Each row comes from the steps of one walk. Every step used is in the known rows, and no mark comes twice. Write the walk behind each row, first mark first.
Known rows
funi -> bizir -> riren: [-0.43 -0.87 -0.55  0.52 -2.14  0.85 -0.10  2.64  1.74 -0.03 -3.04 -0.27
  1.35 -0.56  0.59  2.58  0.01 -0.60 -6.16]
kidasu -> riren -> lefu: [-0.06 -0.54 -0.68  0.00 -2.94 -1.23 -1.67  2.37 -2.13  0.34  0.12 -3.82
 -2.10  0.17 -0.12  0.74  0.31  0.47 -2.27]
lefu -> riren -> kidasu -> bizir -> funi -> reloz: [-0.54  0.34  0.81 -0.26  3.04 -0.50  1.31 -1.64  0.39  0.37  1.33  1.29
  1.04  0.37 -0.80 -2.75 -0.71 -0.96  4.02]
lefu -> kidasu -> bizir -> reloz: [ 0.86  0.86  0.15 -0.40 -0.71 -0.21  0.32 -1.35  1.53  2.01  1.49  1.07
  0.80 -0.78  0.07  0.27 -0.90  0.67  3.10]
kidasu -> bizir: [ 0.49  0.20 -0.19 -0.51 -1.08 -0.69  0.38 -0.44  0.37 -0.06 -1.93 -0.91
 -1.55 -0.49  0.44  0.70 -0.29 -0.91 -2.13]
funi -> reloz: [ 0.55 -0.84 -0.21  0.62 -1.45  0.52 -0.42  2.30  0.11  0.18 -0.46 -0.91
 -1.20 -1.03  0.10 -1.03  0.68 -0.28  1.25]
lefu -> kidasu -> riren -> bizir -> reloz -> funi: [ 0.05 -0.62  0.18 -0.10 -2.09  1.07  0.56 -4.81  1.80  0.87  2.95  2.49
 -0.86  1.06 -0.59  0.44 -1.01  2.30  3.13]
riren -> lefu -> kidasu -> funi -> bizir -> reloz: [ 0.63  0.77  0.38  0.36  0.59  0.82 -1.56  0.14 -2.09  1.06  0.36 -0.89
  1.66 -0.01 -0.85 -1.01  0.13  0.78 -1.79]
lefu -> riren -> bizir -> kidasu -> funi: [-0.46  0.36  0.38 -0.51  1.19  1.71  0.88 -2.48 -1.91 -0.85  0.11  0.84
 -2.66  1.10  0.36 -0.99  1.45 -2.46  3.30]
riren -> kidasu -> bizir: [ 0.41  0.96  0.11 -0.69  0.64 -0.58  1.45 -0.36 -1.27 -0.15 -1.69  1.38
 -0.52 -0.44 -0.27 -0.25 -0.49 -0.72 -0.57]
funi -> bizir -> kidasu -> riren: [ 0.35 -1.02 -0.34  0.12 -3.06  1.16  0.83  1.99  1.42  1.52 -1.96  0.01
 -4.71 -0.26  1.00 -0.72  0.07 -1.59 -2.91]
kidasu -> lefu -> riren -> bizir -> funi: [-0.83  0.03  0.17  0.09  1.70  0.59 -0.49  0.01  0.36 -2.00  0.78 -0.17
  0.82  0.79  0.00  0.00  0.64  1.38 -0.03]
riren -> kidasu: [ 0.28  0.53 -0.18 -0.31 -0.59 -0.09  0.44  1.65 -1.39 -1.13 -0.98  1.71
 -0.08 -0.50 -0.28  0.23  0.69  0.34  0.59]
kidasu -> lefu -> riren -> bizir -> reloz -> funi: [-0.62 -0.86  0.48  0.01  3.67  0.87 -0.12 -2.16  1.20 -0.85  2.05  0.15
 -0.03  0.59 -0.26 -1.64  0.15  3.37 -0.14]
reloz -> funi: [ 0.03 -1.08 -0.32 -0.05 -1.48 -1.31 -0.17 -1.36  1.83 -2.15 -0.15  0.13
 -1.50  0.57  0.12  1.16 -0.03  0.53 -0.76]
riren -> lefu -> kidasu -> bizir -> funi: [ 0.11  0.44  0.13 -0.18 -0.16 -1.93 -1.54 -0.42  0.21 -0.08  1.03 -0.92
  2.26  0.73 -0.29  1.15 -0.42 -1.01  2.50]
lefu -> riren: [-0.25 -0.01 -0.06 -0.67 -1.34  0.12 -0.45  0.84 -0.36 -0.32  0.78 -1.62
 -0.59 -0.03  0.12  1.07  1.10 -0.21  0.61]
riren -> bizir -> reloz: [ 0.38 -0.53 -0.14 -0.23  0.65  2.68 -0.88  0.01  1.31 -0.30 -2.12  1.54
 -0.23 -1.05 -0.22 -1.04  1.62  2.35 -2.22]
riren -> lefu -> kidasu: [ 0.42  0.19 -0.15 -0.07 -1.91 -0.52 -2.15  2.73 -2.50  0.25  1.51 -1.98
  1.59 -0.11 -0.20  1.79  1.06 -0.32  3.00]
lefu -> riren -> bizir -> kidasu: [-0.36 -0.68  0.27 -0.69  0.94  2.67  0.13  0.56 -0.04  0.12 -0.54  0.85
 -1.96  0.11  0.56 -0.80  2.37 -1.81  2.74]

Write each row's walk
[ 0.45  0.90  0.14 -0.60  2.35 -0.08  0.99 -0.69  0.56  0.85 -0.99  2.28
  0.11 -1.00 -0.41 -1.98 -0.51  1.43 -0.37] | riren -> kidasu -> bizir -> reloz
[ 0.65  0.51  0.20 -0.31  1.04 -0.57 -1.57  0.43 -0.46  2.15  1.35 -1.34
  1.81 -0.69 -0.30 -0.45 -0.04  0.66  2.13] | riren -> lefu -> kidasu -> bizir -> reloz
[ 0.27 -0.75  0.06 -0.32  1.49 -1.38  0.33 -3.74  3.74 -0.27 -0.28  0.81
 -1.34  0.08  0.08 -1.03 -1.31  1.67 -1.68] | kidasu -> bizir -> reloz -> funi
[-0.37  0.80  0.27 -0.82  0.37  0.24  0.66  0.86 -2.01 -0.46  1.09  0.61
  0.46  0.00 -0.52  0.12  0.97 -0.03  2.16] | lefu -> riren -> kidasu
[ 0.55 -0.59 -0.17  0.82  0.41  0.78  0.21  4.69  0.73  0.23 -2.10 -0.20
 -2.71 -0.93  1.40 -1.45  0.33 -0.81 -2.88] | funi -> bizir -> kidasu -> lefu
[-0.76 -1.69 -0.32  0.58 -1.29 -0.24  0.25 -0.43  3.31 -1.18 -2.14  0.51
  0.97  0.54  0.41  2.49 -0.75 -0.22 -6.03] | reloz -> funi -> bizir -> riren
[ 0.58  0.39  0.01  0.27  0.20  1.11  0.03 -0.91  0.67 -0.23 -2.31  0.47
 -1.05 -0.48 -0.30 -1.55 -0.14  1.36 -5.68] | kidasu -> funi -> bizir -> reloz
[ 0.27 -0.24  0.40  0.51  0.78 -1.26 -1.40  0.28  0.01  1.14  1.65 -1.22
  2.19  0.24 -0.53 -1.10 -0.52 -1.37  4.82] | riren -> lefu -> kidasu -> bizir -> funi -> reloz
[ 0.48  0.50 -0.03  0.16 -1.51  0.74  0.39 -0.60 -1.19 -1.24 -3.01 -0.48
 -1.75  0.17 -0.13  0.28 -0.15 -0.82 -5.90] | kidasu -> funi -> bizir
[ 0.20 -0.65 -0.02  0.41  0.44 -0.92  0.20 -0.82  2.63 -0.13 -0.93  0.05
 -0.54 -0.15  0.07 -1.68 -0.90 -0.78  0.77] | kidasu -> bizir -> funi -> reloz
[-0.31  0.33 -0.12  0.07 -0.16 -0.86 -0.13  2.49 -1.30 -0.43  2.00 -2.70
 -0.54 -0.17  0.55  0.63  0.08  0.91  0.63] | kidasu -> lefu -> riren
[-0.29  0.64 -0.35 -0.01 -2.74 -1.23  1.05 -0.66  0.81  1.33  1.36  0.38
  2.57  0.10  0.80  4.18 -1.67 -1.97  2.96] | lefu -> kidasu -> bizir -> riren
[-0.57  0.24 -0.34  1.39 -1.13 -1.41 -0.85  0.92 -3.34  0.87  3.30 -2.01
  3.43  0.73 -0.12  1.48 -0.82 -1.89  5.71] | bizir -> riren -> lefu -> kidasu -> funi -> reloz
[-0.29  0.91 -0.15  0.72 -3.20  0.18  1.05 -0.89 -0.83  0.16  0.28  0.82
  2.49  0.68  0.25  3.56 -1.47 -1.86 -0.79] | lefu -> kidasu -> funi -> bizir -> riren
[-0.50  1.82  0.33 -0.63  0.75 -0.72  1.46 -2.03 -3.93 -1.30  1.67  0.60
 -0.15  1.00 -0.74 -0.17 -0.09 -0.61  2.43] | lefu -> riren -> kidasu -> funi
[-0.53  0.18 -0.50  0.71 -1.94 -0.09  0.71 -0.26  0.01 -0.93 -2.51 -0.24
  0.71  0.41  0.39  2.33 -1.01 -1.27 -5.90] | kidasu -> funi -> bizir -> riren
[ 0.13 -1.18 -0.26  0.05  0.19 -0.94 -0.62 -1.71  3.62 -1.18  0.37  1.03
 -0.85 -0.02  0.02 -0.58 -0.08  2.78 -0.36] | bizir -> reloz -> funi
[-0.49  0.27  0.84 -1.03  4.27 -0.94  1.64 -4.43  1.45  0.37  1.96  1.99
  0.27  0.57 -0.83 -2.09 -0.97  1.42  1.62] | lefu -> riren -> kidasu -> bizir -> reloz -> funi
[ 0.71 -0.69 -0.06  0.13 -0.14  2.08 -0.75  2.00  2.46  0.62 -2.94  0.44
 -0.47 -1.49 -0.02 -1.32  0.87  2.05 -6.18] | funi -> bizir -> reloz
[-0.15  1.40  0.75 -0.36  2.81  1.59  1.26 -1.71 -1.71  0.32 -0.10  1.66
  0.55  0.10 -1.12 -2.62  0.02  1.15 -2.64] | lefu -> riren -> kidasu -> funi -> bizir -> reloz
[ 0.30 -0.32  0.44 -0.23  1.81 -1.68 -1.17 -2.59  1.11  1.00  2.29 -0.61
  1.39  0.47 -0.52 -0.44 -0.89  1.00  2.44] | riren -> lefu -> kidasu -> bizir -> reloz -> funi
[ 0.52  0.63  0.17 -0.45 -0.66 -1.01 -1.13  0.76 -2.31  1.23  0.77 -2.28
  1.16 -0.06 -0.19  1.31  0.02 -1.53  1.94] | riren -> lefu -> kidasu -> bizir
[-0.90 -0.87 -0.94  0.44 -1.05 -1.29 -2.08  3.80 -0.57 -0.57 -0.75 -2.74
  2.36 -0.13  0.48  2.60  0.76 -0.14 -2.05] | bizir -> riren -> lefu
[-0.30 -0.34  0.62  0.20  2.21  2.44  1.04 -1.81 -2.10  0.42  0.72  0.58
 -2.61  0.70  0.10 -3.23  1.32 -2.88  5.52] | lefu -> riren -> bizir -> kidasu -> funi -> reloz
[ 0.24 -0.45 -0.24  0.49  1.27  1.38  0.16  2.85 -0.27 -0.71 -1.28  0.92
 -2.45 -0.46  1.19 -1.06  1.15 -0.49  1.24] | riren -> bizir -> kidasu -> lefu
[-0.82  0.70 -0.69  0.88  0.28 -1.77  0.99  3.60 -1.26 -0.95  0.82  0.92
  2.52 -0.31  0.63  1.91 -1.08  1.04  0.53] | bizir -> riren -> kidasu -> lefu
